Each row was made from one walk, in order. Every step used is in the known rows, and no mark comes twice. Write each row's walk.
Known rows
zonol boze moto nomod: [ -6.5   5.2  24.1 -13.3  18.2  29.5  82.3 -29.5  22.6 -36.7 -42.6 -48.4
  47.6  34.2  22.7  24.2  24.5 -13.7  13.8  27.7  39.6  17.9   2.8]
nomod nukosit: [-40.3  -4.7 -11.9  -4.2  15.7   2.8 -33.4   2.2  16.4 -16.3 -55.8 -37.0
  50.8  47.6  67.5 -38.5 -33.4   9.8   8.9   4.8  20.3  -4.9   1.8]
nomod zutub: [-38.5   7.1  -3.6   3.7   5.5   4.1 -22.9  12.0   6.9 -21.2 -64.2 -52.9
  49.7  42.5  21.7 -55.7  23.2  16.5 -16.1   6.8   6.8  21.3   6.3]
vuket nukosit boze: [-68.0 -18.3 -26.9   2.9 -21.7  -6.2 -36.7  10.1  -1.5   0.5 -12.0 -37.9
  69.1  50.1  39.4  -7.7  -1.0  15.2  -4.2  -4.3  22.8 -22.0   2.2]
zutub vuket nukosit boze: [-48.2 -20.7 -23.4   2.7 -24.9 -11.0 -36.3  38.9   1.8  19.8 -15.8 -39.3
  89.0  50.8  48.1  -1.7 -57.9  20.5  -0.2  -4.3  22.5 -34.0  -2.9]
nukosit boze moto nomod: [-52.6 -23.2  -8.6 -22.3  17.2  -9.0  15.1 -18.6  20.0 -30.4 -14.3 -43.2
  23.4  40.8  29.5  31.9  39.4 -12.7   6.8  25.6  31.3   3.8   7.8]
nukosit boze zonol vuket moto: [-49.9  10.3 -40.4  19.5  22.0 -40.8 -15.4 -32.1  27.2  -7.1  -8.4 -41.4
 -43.5  48.3  57.7   3.4  10.9  -0.8 -20.6  21.0   8.4  -5.0  13.3]
boze zonol vuket: [-24.1  26.3  -9.4  17.1  10.3 -25.9 -13.4 -23.0   8.8 -20.1 -67.0 -45.4
 -24.7  35.3  49.4 -24.6   2.0  10.1   8.5   2.5  10.3  -2.8  16.4]
moto nomod: [-21.1  -3.6  -2.4 -29.7  12.5   5.7 -10.8   3.6   4.1 -26.9 -45.4 -35.7
  39.0  31.0  22.7  24.7  19.6 -14.3  10.1  14.7  18.1  23.1  -4.3]
vuket moto nomod zutub boze: [  1.9   1.5 -15.4 -22.2  15.1 -22.6  -2.2   2.7  28.9 -36.8 -36.8 -49.8
  27.2  48.8   2.5  13.2  49.4 -17.7 -33.6  33.8  10.6  27.2  -7.9]
nomod nukosit boze zonol: [-61.2 -29.0 -29.7  13.2  17.3 -41.6 -59.2  13.4  14.3   0.8 -34.4 -46.0
  11.2  52.2  70.8 -44.4 -13.6   7.7   1.2   5.5 -10.1 -33.6  19.2]
vuket moto nomod zutub: [-24.3   3.6 -15.7 -28.3  21.4  12.2   3.6  -5.5  14.2 -34.2 -25.5 -42.5
  25.0  40.2   4.9  -5.2  15.7 -19.4 -37.8  35.8  10.0  33.6  -2.1]
nomod nukosit boze zonol vuket moto: [-52.9   7.8 -44.1  14.3  26.9 -34.7 -32.1 -36.5  28.8  -4.9  -4.0 -38.8
 -42.9  52.6  84.9 -24.1 -41.2  -2.7 -20.5  19.8   0.4 -23.0  16.5]
zutub boze: [-15.0  -5.8  -7.9   7.5   4.8 -37.6 -18.5  17.2  26.4 -22.0 -75.0 -48.8
  53.5  50.6  43.1   6.7  57.4  14.8  12.8   1.6  28.5   8.2  -7.3]
nomod nukosit boze zonol vuket: [-53.2  10.3 -29.3  16.9   8.8 -36.0 -53.9 -19.4  12.7   0.9 -29.8 -43.5
 -30.0  44.0  80.9 -37.8 -28.6  10.0   1.5   2.0  -8.1 -27.6  22.0]
nomod zutub boze: [-15.8   6.2  -4.7  11.8  -2.8 -31.5 -28.3  21.5  19.5 -23.9 -78.0 -59.4
  52.8  51.0  19.2 -36.4  59.1  19.0 -14.3   3.8   7.7  14.4   1.3]
zutub boze moto nomod nukosit: [ -1.9 -11.1   2.4 -27.4  17.1 -24.9  11.2 -21.8  35.9 -49.5 -55.0 -47.8
  30.3  47.3  49.5   7.8   1.1 -15.0  16.5  22.4  37.6 -14.8   0.8]
zonol boze moto nomod zutub vuket: [ 12.6  10.1  29.1  -8.2   5.9  32.6  69.3   7.5  20.4 -17.8 -53.6 -59.7
  66.2  37.0   7.2 -14.2 -23.4  -2.2  -8.1  28.7  19.5   7.0   6.6]
zutub boze moto nomod: [ -1.2 -12.4   6.1 -21.7  13.3 -28.7  30.1 -11.7  32.6 -51.3 -60.4 -50.0
  29.4  43.6  25.2  35.9  52.0 -13.1  16.3  23.0  43.5   3.5  -3.1]
vuket nukosit boze moto: [-71.1 -20.2 -16.9   4.2 -11.2  -5.9  10.4 -17.2  15.2 -23.4 -11.1 -46.4
  58.9  53.3  41.7 -12.2  -4.8  14.1  -2.1   8.5  45.9 -32.2   9.7]
moto nomod nukosit boze zonol vuket: [-32.3  10.5 -22.1 -12.8   7.7 -30.0 -53.0 -25.9   3.9  -9.5 -12.3 -38.6
 -41.0  32.0  64.4  -3.5 -27.2 -13.8   2.6   9.4 -15.8 -19.6  20.5]
boze moto nomod: [-27.2  -8.7   6.3 -27.8  21.7   4.3  34.7 -21.8  19.5 -50.0 -47.3 -41.7
  27.5  35.7  21.0  18.9  14.5 -17.3  14.1  26.6  43.6  10.5   1.6]

Which walk is each row?
[-62.1 -25.0 -27.9  12.9 -17.2 -35.5 -39.5  13.1  -4.5  -1.9 -22.5 -45.1
  35.0  50.0  39.7 -27.4  -2.4  10.5  -6.2  -2.6   8.2 -43.6  17.0] => vuket nukosit boze zonol
[-21.4 -11.3 -21.8   0.4  27.3  -5.9   4.3  21.7  32.1   0.1 -42.2 -38.8
  57.4  50.8  52.3   7.3 -45.8   4.8  -8.1  23.5  35.4   6.6 -13.2] => zutub vuket moto
[ 17.2  23.9 -19.7  -8.7  18.3 -52.1   6.4 -30.5  30.5 -35.8 -39.2 -41.3
 -48.0  39.8  35.3  44.2  28.5 -25.8  -8.3  28.7  13.9   0.7   1.4] => zutub boze zonol vuket moto nomod
[ -4.6 -10.1 -17.8 -29.7  26.7   1.8   9.5  20.6  24.3  -7.9 -28.4 -32.8
  44.0  40.2  33.8  41.6 -44.4 -21.5  -7.1  33.1  28.4  15.3 -17.1] => zutub vuket moto nomod
[-53.1 -16.0 -12.5   8.6 -22.4  -4.1   1.2  16.8   9.2  -5.2 -21.6 -56.8
  78.4  56.1  26.2 -52.2 -56.9  23.5 -23.3   9.3  25.7 -41.8  13.9] => nomod zutub vuket nukosit boze moto
[  0.8  33.2  -6.6  28.2  -6.4 -58.6 -30.6  -8.8  15.4 -24.2 -83.3 -63.3
 -24.4  44.1  30.2 -51.2  45.8  16.9 -14.1   1.4  -7.8  -4.6  18.9] => nomod zutub boze zonol vuket
[-71.6 -24.1 -18.6   1.0  21.9 -12.0  -9.1 -18.3  33.2 -19.1 -25.0 -46.6
  34.0  56.3  72.3 -32.0 -17.1  11.5   3.5  15.1  29.0 -22.2  11.9] => nomod nukosit boze moto
[-20.3  -1.7 -18.5   1.7  19.4  -1.8  -4.8  28.5  27.2  -0.6 -46.0 -49.8
  57.8  52.1  29.4 -36.7 -42.9  11.0 -35.0  26.9  16.7   9.5  -6.4] => nomod zutub vuket moto
[ -0.7  24.7 -25.7  19.4  18.2 -61.2   0.7 -26.3  39.0 -28.1 -54.6 -48.5
 -36.9  51.0  53.4   8.6  26.3  -2.5 -10.3  17.5  21.2  -5.9   2.6] => zutub boze zonol vuket moto
[  1.3  32.7 -23.0  23.3  11.2 -55.6  -7.0 -20.9  32.7 -30.6 -59.6 -60.0
 -36.4  52.1  33.3 -33.1  32.3   4.5 -36.4  21.3   2.0  -0.6  12.6] => nomod zutub boze zonol vuket moto
[-32.2  36.3 -23.8   2.8  23.3   4.1  10.1 -40.6  28.7 -23.9 -29.9 -34.8
  -2.3  42.9  53.8   8.8  -8.8  -0.1 -12.8  21.6  36.9  25.5  -3.0] => zonol vuket moto
[-21.8   5.2   1.5 -26.5   4.4  11.4 -22.0   7.8  -2.0 -30.2 -50.5 -46.7
  38.1  32.6   1.0 -21.1  26.2  -5.7 -14.2  17.7  -1.5  29.9   3.9] => moto nomod zutub
[-27.6 -10.6   0.8 -33.7  25.9  10.3  17.2 -29.1  23.7 -46.5 -41.3 -40.2
  28.2  39.8  47.3 -11.0 -34.7 -18.3  13.9  26.8  35.3  -4.5   7.8] => boze moto nomod nukosit
[-25.2  28.5 -11.5  12.4 -20.2 -18.8 -16.2 -26.4  -6.8 -19.9 -48.9 -39.3
   0.2  36.8  43.2 -32.7 -38.0  11.2   4.2  -6.0  20.2 -32.4  17.6] => boze zonol vuket nukosit
[-71.0 -22.1 -15.6   7.5  19.7 -16.4  10.2 -13.9  31.2 -22.1 -31.0 -48.2
  35.6  52.2  48.3  -1.4  32.3  11.5   3.1  16.6  37.5  -5.5   7.8] => nukosit boze moto
[-50.6 -20.3 -22.6 -27.4  12.2  -3.3 -48.2   2.9   7.4  -6.6  -6.1 -33.2
  33.5  41.2  53.5   7.4 -12.4 -12.6   3.6  14.1  -0.4  -1.9   4.2] => moto nomod nukosit boze
[-23.6  -6.0 -18.7 -32.7  28.5   6.9  13.3  -9.6  21.7 -31.6 -22.4 -32.2
  25.7  38.1  25.3  38.1   8.0 -26.0  -9.3  34.2  29.0  28.6 -10.4] => vuket moto nomod
[ -6.1  16.2  25.5 -10.2  10.0  33.2  72.5 -26.0  17.2 -39.4 -48.4 -60.1
  48.7  35.4   0.6 -19.7  30.0  -7.4 -12.7  31.2  20.1  22.8  11.0] => zonol boze moto nomod zutub
[-54.9 -21.7 -12.2 -26.9 -13.1   2.4  15.5 -23.1   3.1 -32.4   5.4 -39.0
  47.7  43.3  21.4  20.8  -4.9 -10.4  -1.4  17.9  40.9 -23.8   7.6] => vuket nukosit boze moto nomod
[  8.3  -9.7 -16.9 -11.2  17.6 -52.2  -7.3   7.9  24.5 -38.9 -48.4 -55.7
  -7.3  46.4   2.1  -7.5  48.0 -21.3 -35.7  34.3  -4.9   1.5   5.7] => vuket moto nomod zutub boze zonol
[-30.7 -25.5 -37.5 -31.2  24.7  -6.7 -30.9  19.8  27.0  12.9  10.9 -31.9
  40.5  51.3  66.9  27.3 -75.9 -20.5 -14.3  31.6   9.3  -8.4  -9.7] => zutub vuket moto nomod nukosit boze
[-26.1   0.2   8.0 -25.9  13.7  10.2  25.2 -18.3  12.0 -51.5 -51.9 -53.8
  27.3  35.9   0.7 -24.8  19.6 -11.6 -12.7  29.3  24.0  15.6  10.4] => boze moto nomod zutub
[  0.6  24.7 -11.0  21.3 -30.5 -52.6 -19.3 -16.1   6.2 -25.2 -60.0 -47.6
   1.0  44.4  43.5 -15.8  -1.2  11.8   7.2  -9.5  20.9 -39.3  12.5] => zutub boze zonol vuket nukosit
[-34.7 -18.8  -4.6 -17.2   6.1  -6.8   4.7  17.3  16.5  -9.9 -24.7 -55.9
  40.6  44.1  15.2  -7.6 -13.6  -2.0 -15.5  26.4  10.2  -4.3   6.8] => nukosit boze moto nomod zutub vuket
[ -9.2  -2.7   8.0 -26.8 -19.6  18.6  23.1   8.3  -0.1 -29.4 -38.6 -51.4
  71.8  39.1  -0.3 -29.5 -74.2  -4.2 -14.3  18.6  32.0 -27.2   6.6] => boze moto nomod zutub vuket nukosit
[-19.3  -1.4   4.1  11.7   7.7 -32.2  19.6  -5.6  37.2 -45.3 -78.9 -67.3
  41.0  56.1  18.3 -42.6  53.9  17.4 -12.4  15.2  30.7   0.4   6.8] => nomod zutub boze moto
[-42.5  19.5 -39.1 -25.5  21.8   2.9 -22.2 -46.7  23.0 -14.6  23.5 -28.0
 -17.8  41.6  66.0  28.7 -39.2 -20.7 -17.2  29.6  10.6  10.1   1.3] => zonol vuket moto nomod nukosit boze
[-24.7  -7.6 -23.3 -36.9  33.7  12.3  -6.6 -16.4  23.7 -29.6 -15.2 -28.7
  25.6  43.8  50.6   9.2 -44.0 -26.7 -11.9  34.1  21.3  10.4  -5.4] => vuket moto nomod nukosit
[-51.7  12.6 -23.9  22.6   5.2 -42.0 -35.2 -17.5   8.9  -2.8 -34.5 -44.9
 -30.4  40.3  56.3  -9.6  21.9  11.5   2.8   1.1  -3.2 -10.2  19.7] => nukosit boze zonol vuket
[-58.8 -27.0 -22.9  17.2  13.9 -46.5 -40.7  18.7  10.9  -1.5 -43.0 -49.5
  10.8  47.0  49.1 -15.5  35.7  10.1   0.3   5.5  -2.1 -15.6  16.1] => nukosit boze zonol
[-51.8 -20.6 -39.4 -31.7  29.6  -1.7 -28.7  -9.7  25.5 -12.2  19.7 -29.6
  20.6  48.3  57.9  23.7 -23.6 -25.0 -19.6  33.2   9.8   4.6  -3.8] => vuket moto nomod nukosit boze
[ -7.4 -15.5  -9.5  19.9   9.5 -67.4 -26.0  23.6  24.0 -20.7 -85.9 -53.5
  16.0  50.5  41.5 -12.0  51.9   8.2  11.0   2.7  11.1 -17.2   6.2] => zutub boze zonol
[-55.1 -14.2  -8.2 -19.7   9.0  -2.7   6.8 -14.4  13.4 -35.2 -18.7 -54.3
  23.5  43.0   6.9 -12.6  39.0  -5.7 -20.1  29.2  11.4   8.5  14.4] => nukosit boze moto nomod zutub
